What can hang from each mark
J548: J253 J650
J253: J906
J650: J636
J882: J154
J704: J882 J906
J636: J154 J253 J650 J704
J906: J154

Each row was made from one small tree. Brackets hold a mark, then the marks that hang from it, in the order of their numbers. Every link used is in the known rows. Write each row's tree.
Known rows
[J650 [J636 J253 [J704 J882 J906]]]: [-27.0 -15.1  14.5  15.6   3.1  10.6  29.5  21.0 -29.5  18.7 -17.8   9.2
  17.4  17.2   5.2  -7.6  34.4  33.1]
[J636 J650 J704]: [ -5.2   1.5   0.6  16.2   0.8   3.0   4.2   7.6 -24.5   3.9 -12.3 -12.0
  17.7  17.8 -10.2  16.4  28.2  25.7]
[J548 [J650 [J636 J154 [J253 J906]]]]: [ 15.4  -7.4   9.5  38.3 -17.4   1.7   2.4  18.5 -38.5  -3.7   7.1   7.9
  14.4  12.0   1.7   6.8  28.5   3.0]
[J650 [J636 J154 J253 [J704 J882 J906]]]: [-13.0 -13.3  21.2  10.9  -8.9  23.2  38.7  13.7 -31.0  20.8 -20.9  20.8
  17.1  18.7 -10.0 -17.7  42.3  24.1]
[J636 J154 [J253 J906] J650]: [ 33.2   9.5 -11.4  37.1 -28.2  17.4  26.1  25.8 -41.7   3.1  10.4   6.7
  -0.8  19.9 -25.0  16.6  45.0   4.6]
[J882 J154]: [-11.9  12.8  -3.7  18.2   7.0  14.4  11.7  -3.5 -50.2   6.5 -18.7  18.4
  13.5  -1.5  -8.4  19.3  11.1  10.1]
[J636 J154 J650 J704]: [ 10.3   4.2   7.3  10.0 -11.5  16.5  16.7   2.0 -25.7   5.1 -16.7   1.7
  17.7  19.2 -27.2   5.8  36.9  15.5]
[J650 [J636 J253 J704]]: [-12.9 -17.1  17.6  35.4   6.4   0.6  15.1  23.0 -35.1  16.2 -16.4   3.9
  24.3  21.7  15.9  -1.8  23.6  17.9]
[J636 J650]: [-12.3   9.3 -12.4  23.0   3.2   1.0  -6.9  12.2 -36.8  -6.6  -7.7 -13.6
  14.2   7.4   0.5  33.4  21.4  21.4]
[J253 J906]: [ -2.4   9.0 -18.3  33.1 -11.2  13.5  13.1   5.9 -48.4  11.2   7.4  14.0
   7.6  -7.3 -13.0  21.9  23.3  26.7]
[J650 [J636 J704]]: [-26.2 -11.7  16.5  29.8   9.6   3.2   5.5   1.4 -32.7  15.3 -22.0   8.3
  29.7   5.7  11.5   5.3  16.3  28.0]
[J704 J882 [J906 J154]]: [-40.7   6.8 -11.7  -3.9  -3.0  24.0  22.7 -14.2 -38.8  17.7 -16.2  14.1
  -2.6 -15.7 -25.8  10.1  33.9  42.5]
[J906 J154]: [-22.8   3.5  -8.1  21.8  -1.0  12.9   6.2 -13.7 -46.0  16.1 -13.7  11.3
   3.5 -11.5 -12.9  19.1  21.1  24.4]
[J548 [J253 J906]]: [  5.2 -10.2  -6.8  48.8 -15.5  -2.3  12.9   7.5 -52.2  13.5  10.9  24.6
  14.7  -6.2   3.6  18.8  20.0  20.4]
[J636 J253]: [ -1.0  -5.1  -9.9  25.9   0.1   8.5   8.5  30.1 -51.1   7.0   0.8  -3.2
  11.0  16.8   6.0  15.9  25.5   8.2]
[J636 J154 J253 J650 [J704 J882]]: [ 17.0  -9.0   0.7  -3.5 -22.4  24.3  26.3  25.2 -30.9   1.5 -14.8  -4.3
  10.4  36.2 -27.5   2.0  45.8  14.6]
[J636 [J253 [J906 J154]] J650 J704]: [ 22.0   1.6  -3.3  38.3 -20.3   7.3  32.6  13.3 -29.5  21.5   4.4   4.5
  -7.0  20.2 -31.5  10.3  46.0  25.0]
[J548 [J253 [J906 J154]] J650]: [ 13.4 -13.9  -1.2  43.0 -20.9 -13.8  -4.5  -8.3 -43.1   5.2  15.1  17.0
   4.1 -11.2  -7.0  15.6  23.1  17.5]

Which tree is each row?
[-14.0 -24.1  34.2  38.5   0.9 -22.9   2.5  -9.7 -24.1  13.8  -9.1  15.8
  21.4  -2.7   9.1  -8.4  25.0  23.2]	[J548 J253 [J650 [J636 [J704 [J906 J154]]]]]
[ 12.7 -15.8   2.9  -6.8 -21.6  33.1  29.2  18.5 -40.3  12.7 -15.8  10.4
  12.7  28.7 -26.6  -8.6  41.6  13.4]	[J636 J154 J253 [J704 J882]]
[  3.3  -8.4   3.5  42.6  -6.5 -11.1  -8.1  23.7 -37.3  -4.4   9.8  -3.6
  14.5   9.5  14.5  15.8  21.7  11.7]	[J548 [J650 [J636 [J253 J906]]]]
[ 15.2 -20.0  16.8  51.6 -20.9 -11.5  -0.6   1.2 -41.1  -1.4   7.9  23.4
  21.8  -3.7  11.5   7.1  21.4   6.7]	[J548 [J253 J906] [J650 [J636 J154]]]
[ 18.9   5.5  11.5  15.3 -13.6  16.3  42.1  23.0 -20.2  15.6  -5.2   4.8
   6.2  31.0 -32.0 -12.0  55.9  11.5]	[J636 J154 J253 J650 [J704 J906]]
[ 18.5   2.9  -4.9  24.3 -14.0  15.1  15.1  28.0 -40.3  -3.2  -3.8  -6.2
   7.7  26.2 -10.9  15.7  38.6  -0.4]	[J636 J154 J253 J650]
[  7.6  -4.2   7.4  48.8 -16.2  15.8  27.0  18.8 -47.2  15.3  -1.3  25.0
  11.5   8.2   0.4   3.9  31.0   8.6]	[J650 [J636 J154 [J253 J906]]]
[ -2.8 -15.5  23.1   3.9 -10.0   6.5  14.3  15.6 -22.5   0.8  -9.6   4.7
  18.0  19.4  -7.5 -14.1  38.3  14.9]	[J548 [J650 [J636 J154 J253 [J704 J882 J906]]]]
[-16.0 -16.1  16.9  17.2   2.0  14.4  24.2  14.5 -39.1  14.0 -28.8  14.8
  19.2  20.2   4.2  -0.1  21.8  18.8]	[J650 [J636 J253 [J704 [J882 J154]]]]
[ -4.8  -1.6   9.0  18.9  -3.1  12.8  40.1   8.9 -29.9  34.2  -6.1  14.8
   0.2  13.4 -25.4 -14.2  45.7  23.9]	[J636 J253 [J704 [J906 J154]]]
[ 21.1   2.3  -6.4  16.1 -19.2  18.8  36.9  22.1 -33.5   8.5  -6.1   9.2
  -0.6  27.7 -30.2  13.0  41.1  21.9]	[J636 [J253 J906] J650 [J704 [J882 J154]]]
[ 12.4  -4.7 -10.5  18.1 -25.7  17.0  31.2  12.3 -32.1  16.1  -1.8   2.8
  -8.3  19.0 -35.3  12.5  48.3  35.3]	[J636 [J253 [J906 J154]] J650 [J704 J882]]
[ 16.4  -6.7 -12.2  15.9 -22.9  14.3  27.0  31.2 -31.6   6.6   2.4  -6.4
   2.3  27.4 -23.4  14.8  45.5  30.7]	[J636 [J253 J906] J650 [J704 J882]]
[-11.3 -27.9  19.8  43.6   3.7 -27.1 -23.9   7.8 -39.0  -9.6  -4.4   1.2
  31.1   1.9  36.8  14.6   7.4   9.2]	[J548 J253 [J650 J636]]
[  0.7   5.5   7.5  22.2  -4.5   4.1  35.9  13.4 -19.1  21.9  -4.8  -0.7
  -2.7  20.5 -26.3  -1.2  51.9  25.1]	[J636 J253 J650 [J704 [J906 J154]]]
[-20.2 -22.9  11.4  17.3   0.6  10.0  15.4  20.7 -37.5  12.7 -21.6   2.1
  21.0  20.5  12.5   1.4  26.0  26.9]	[J650 [J636 J253 [J704 J882]]]
[  9.1  -0.5   6.6  -5.5 -19.7  25.5  42.9  23.2 -22.5   9.0 -11.8   2.0
   6.0  30.4 -35.3  -9.4  57.2  20.2]	[J636 J154 J253 J650 [J704 J882 J906]]
[ 40.0   3.4   1.4  29.3 -29.2  19.4  38.0  22.6 -29.9  12.4   5.9   9.2
   2.8  30.7 -35.8   1.3  50.9  10.6]	[J636 J154 [J253 J906] J650 J704]
[ 13.4   7.6 -15.8  44.2 -18.1   6.1  20.3  16.2 -41.8  11.9   8.9   2.2
 -12.7   9.6 -18.8  26.1  40.2  19.6]	[J636 [J253 [J906 J154]] J650]
[  0.0 -11.8  11.9  47.5  -6.4   6.2  25.1  20.8 -37.1  23.1  -2.8  14.1
  16.9  15.6   3.8   0.2  30.2  23.4]	[J650 [J636 [J253 J906] J704]]
[  0.6 -24.4  37.3  32.2  -7.7 -14.1   8.9  -2.1 -22.7   6.0  -7.7  21.1
  30.0   6.2   6.0 -16.5  28.2  11.2]	[J548 J253 [J650 [J636 J154 [J704 J906]]]]
[  1.0 -16.5  24.4  30.2  -6.4  14.8  25.6  17.2 -36.4  17.4 -18.2  14.8
  24.3  22.7   0.2 -10.8  31.6   8.9]	[J650 [J636 J154 J253 J704]]
